Every row comes from one small tree of marks. Brackets hold a mark, then the marks that hang from it, in the order of their numbers. Every link used is in the known rows. Which tree was each row made from?
Known rows:
{J_631 {J_174 J_177} J_695 J_752}: [ 0.79  1.09  2.73 -3.02  2.47 -0.79 -1.62 -1.62  1.58  1.78 -0.53  1.30
  0.11  1.98  0.29  2.20  1.77]
{J_631 J_174 {J_695 J_177 J_379} J_752}: [ 0.27 -0.17  3.87 -3.76  2.18 -0.04 -1.49 -0.85  0.50  2.64 -1.82  1.86
  1.00  3.03 -0.12  0.43  1.42]
{J_174 {J_379 J_695} J_631}: [ 1.30  1.98  1.53 -2.17 -0.51  0.70 -1.93 -0.07 -1.72  1.13 -1.19  0.69
 -0.25  0.77 -5.81  3.12  1.46]
{J_631 J_752}: [-0.50  0.35  1.46 -0.24 -0.24  0.82 -1.29 -0.91 -1.55  2.13 -1.04  0.49
  0.80  0.78 -0.20  0.70 -0.41]
{J_379 J_695}: [ 1.43  0.28  0.99 -2.66  1.21  0.46 -2.43 -0.01 -0.37  1.37 -0.30  1.27
  0.89 -0.45 -1.46  1.99  0.25]
{J_752 J_631}: [ 1.22 -0.79  1.49 -0.68  0.08  1.16  0.48  0.50 -0.77  2.13  0.25  1.46
  0.68 -0.22 -1.61  1.66  0.13]
{J_631 J_174 J_695 J_752}: [ 1.00  0.30  2.26 -2.22  1.10  0.24 -1.36 -1.57  0.89  1.55 -0.25  0.74
  0.33  2.42 -1.20  2.13  0.71]
{J_631 J_695 J_752}: [ 1.17  0.12  2.97 -1.47  0.72  0.83 -2.49 -0.69 -0.70  1.75 -0.64  1.41
  0.22  1.97 -0.26  1.85 -0.33]
{J_695 J_177}: [ 1.65  0.40  1.15 -3.51  0.11  0.34 -2.41 -0.08 -0.26  1.48 -0.64  1.23
  1.59 -0.01  0.93  0.48  0.55]
{J_752 J_379}: [ 1.44 -0.03  0.77 -1.88 -0.89  0.88 -1.09 -0.74 -0.47  1.81 -0.68  0.10
  1.70  0.43 -1.63  1.28  0.53]
{J_894 J_177}: [ 1.74 -0.68  1.54 -1.95 -0.33  0.20 -2.68 -1.32  0.75  1.01 -0.84  0.21
  0.61 -1.48  0.17  0.40 -0.76]
{J_695 J_177 J_379}: [-0.20 -0.11  2.03 -2.82  0.68  0.34 -1.53  0.31 -0.59  2.84 -1.84  1.68
  1.55  0.30  0.50 -1.13  0.96]
{J_631 {J_174 J_177} J_695}: [ 1.75  1.09  1.72 -3.95  2.26 -1.03 -1.87 -1.05  2.96  1.38  0.26  1.42
  0.05  1.13 -0.12  2.24  2.57]
{J_379 {J_174 J_177}}: [-0.58  0.99 -0.31 -1.64  1.35 -0.67 -0.59 -1.48  1.78  0.96 -0.66  0.26
  0.96  0.91 -0.44  1.54  1.38]
{J_174 J_379 {J_631 J_752}}: [-0.49  2.12  1.99  0.26 -1.97  1.08 -0.80 -0.95 -2.95  2.00 -1.95 -0.04
 -0.24  1.85 -4.73  1.76  0.72]
{J_695 J_177 {J_379 J_174}}: [-0.99 -0.30  0.94 -2.52  1.16  0.07 -0.58 -0.63  0.63  1.73 -1.95  0.76
  1.98  1.88 -0.73 -0.21  0.98]
{J_174 {J_631 {J_752 J_379}}}: [ 0.73  1.02  2.06 -0.65 -1.71  1.83 -1.14 -0.59 -2.67  2.10 -0.82 -0.39
  1.30  1.13 -2.97  2.35  0.06]
{J_631 {J_174 J_177 J_379}}: [-0.28  2.05  0.45 -2.48  0.69 -1.45  0.34 -2.00  1.54  1.59 -1.55  0.33
 -0.15  1.45 -2.80  1.05  3.24]
{J_379 J_174 J_695}: [ 0.62  0.01 -0.16 -2.36  1.62  0.20 -1.36 -1.00  0.92  0.30 -0.43  0.43
  1.35  1.20 -2.69  2.87  0.25]

Which tree is each row?
[-0.04 -0.77  3.10 -1.80  3.38 -0.10  1.04  0.18  1.57  2.45 -1.15  2.46
  0.26  2.46 -2.05  2.17  1.75] -> {J_752 {J_631 {J_695 {J_379 {J_174 J_177}}}}}
[ 1.52  0.01  1.61 -2.65  1.50  0.02  1.68 -0.60  0.20  1.35 -1.03  1.14
  0.10  1.62 -6.08  3.20  2.04] -> {J_752 {J_631 {J_174 {J_379 J_695}}}}
[-0.17  2.02  0.04 -1.47  0.43 -0.03 -0.90 -0.87  0.93  0.87  0.00 -0.07
  0.65  0.75 -2.07  2.78  1.62] -> {J_379 {J_174 J_177 J_631}}
[ 3.19 -1.29  1.70 -4.86  2.23  1.02  0.24 -0.17 -0.06  0.33 -0.91  1.07
  2.84  1.89 -3.01  4.27  0.53] -> {J_752 {J_379 J_174 {J_695 J_177}} J_631}
[ 1.68  1.00  1.09 -1.76  0.09  0.98 -2.14 -0.49  0.96  0.23  0.66  0.26
  0.30  2.30 -3.60  3.66  0.64] -> {J_379 {J_174 {J_631 J_695}}}
[ 1.94 -0.15  3.30 -2.07  0.24  1.14 -2.04 -1.00 -0.93  1.92 -1.09  0.81
  1.19  2.53 -1.32  2.35 -0.08] -> {J_631 J_695 {J_752 J_379}}
[ 0.31  0.21  1.17 -1.71 -0.32  0.58  0.41 -2.09 -0.19  1.93 -1.13 -0.68
  1.73  1.90 -2.21  1.56  0.80] -> {J_631 J_174 {J_752 J_379}}
[-0.01  0.66  1.53 -3.06  2.66 -0.14 -0.60 -1.95 -0.09  1.04 -2.11  0.11
  1.97  2.19 -2.00  3.58  0.84] -> {J_631 {J_752 {J_379 {J_174 J_177} J_695}}}
[ 0.18  3.00  1.44 -1.42 -0.70 -0.19 -1.22 -0.43 -0.93  1.78 -1.32  0.58
 -0.55  0.52 -3.65  1.74  2.54] -> {J_174 J_177 J_379 J_631}
[-0.73  0.19  2.08 -2.18  2.89 -0.69 -0.97 -0.76  2.17  2.07 -1.45  1.62
  0.36  2.51 -0.99  1.26  1.93] -> {J_631 {J_695 {J_379 {J_174 J_177}}}}
[-0.48 -0.08  0.68 -0.59 -0.14  0.91  0.37 -2.20 -0.61  1.10 -1.71 -0.99
  2.16  2.91 -2.52  2.07 -0.28] -> {J_631 {J_752 {J_379 J_174}}}
[ 0.39  0.93  0.27 -3.24  2.91 -0.70 -1.48 -1.09  1.59  0.52 -0.76  0.98
  1.00  0.71 -1.20  2.95  1.34] -> {J_379 {J_174 J_177} J_695}
[ 1.64  1.00  2.52 -2.17 -0.16  1.70 -2.00 -0.28 -2.91  1.78 -0.98  0.22
  1.36  0.94 -3.82  3.86  0.03] -> {J_174 {J_631 {J_752 {J_379 J_695}}}}
[-2.32  0.51  0.68 -1.08  1.96 -0.66  0.30 -0.95  1.38  2.36 -1.89  0.78
  0.97  1.37 -0.96  0.00  1.84] -> {J_695 {J_379 {J_174 J_177}}}
[ 0.62 -0.48  2.39 -3.81  2.11  0.08 -1.72 -0.41  1.45  1.47 -1.55  1.72
  1.39  3.10 -0.74  0.93  1.09] -> {J_631 {J_695 J_177 {J_379 J_174}}}
[-0.76 -0.27  3.13 -1.59  1.66  0.16 -0.58 -1.07  0.55  3.00 -1.38  1.18
  0.30  2.81 -1.68  0.53  1.11] -> {J_631 J_174 {J_695 J_379} J_752}
[ 2.54 -0.04  2.73 -3.46  2.80 -0.43  0.30 -0.17  2.36  1.72  0.70  2.20
 -0.10  1.06 -1.12  3.18  2.38] -> {J_752 {J_631 {J_174 J_177} J_695}}
[-1.82  1.53  0.98 -0.84  0.91  0.00 -0.13 -0.44  0.47  2.27 -1.24  0.49
  0.50  1.14 -2.71  1.07  2.08] -> {J_695 {J_379 {J_174 J_177 J_631}}}
[ 0.55  1.57  3.51 -2.28  1.43  0.19 -2.44  0.83  0.18  3.08 -0.61  2.25
 -0.53  0.77 -1.43  1.52  2.21] -> {J_174 J_177 {J_631 {J_695 J_379}}}
[ 3.70  0.68  1.99 -4.80  0.09  1.20 -2.47 -0.62  0.63 -0.06 -0.08  0.24
  1.89  3.14 -3.05  4.11  1.05] -> {J_752 {J_379 {J_174 {J_631 {J_695 J_177}}}}}
[ 1.33 -0.18  2.79 -4.71  2.02 -0.32 -1.72 -0.32  1.87  2.20 -0.97  1.89
  1.04  2.05 -0.47  0.38  2.03] -> {J_631 J_174 {J_695 J_177 J_379}}
[ 2.79 -0.88  2.42 -2.64  1.47  0.63  0.38 -0.02  1.71  1.47  1.02  1.62
  0.18  1.43 -2.46  3.12  1.27] -> {J_752 {J_631 J_174 J_695}}
[ 1.19  0.56  0.52 -3.91  2.52 -0.30 -0.92 -1.42  1.19  0.63 -1.28  0.33
  1.96  1.45 -2.34  3.53  1.52] -> {J_752 {J_379 {J_174 J_177} J_695}}
[ 0.63  1.88  1.58 -3.21  1.81 -0.93 -1.72 -0.73 -0.14  1.49 -2.11  1.60
 -0.09  0.73 -2.77  2.05  2.26] -> {J_174 J_177 {J_379 J_695}}
[ 0.76  1.74  0.37 -2.16 -0.06  0.39 -0.50 -1.17  0.56  0.85 -0.53 -0.69
  1.41  1.29 -3.20  3.31  1.84] -> {J_752 {J_379 {J_174 J_177 J_631}}}
[ 1.55  1.15  3.28 -1.18 -0.30  1.44 -2.91  0.04 -1.62  1.83  0.01  1.05
 -0.14  1.58 -2.00  2.89 -0.08] -> {J_174 {J_631 J_695 J_752}}
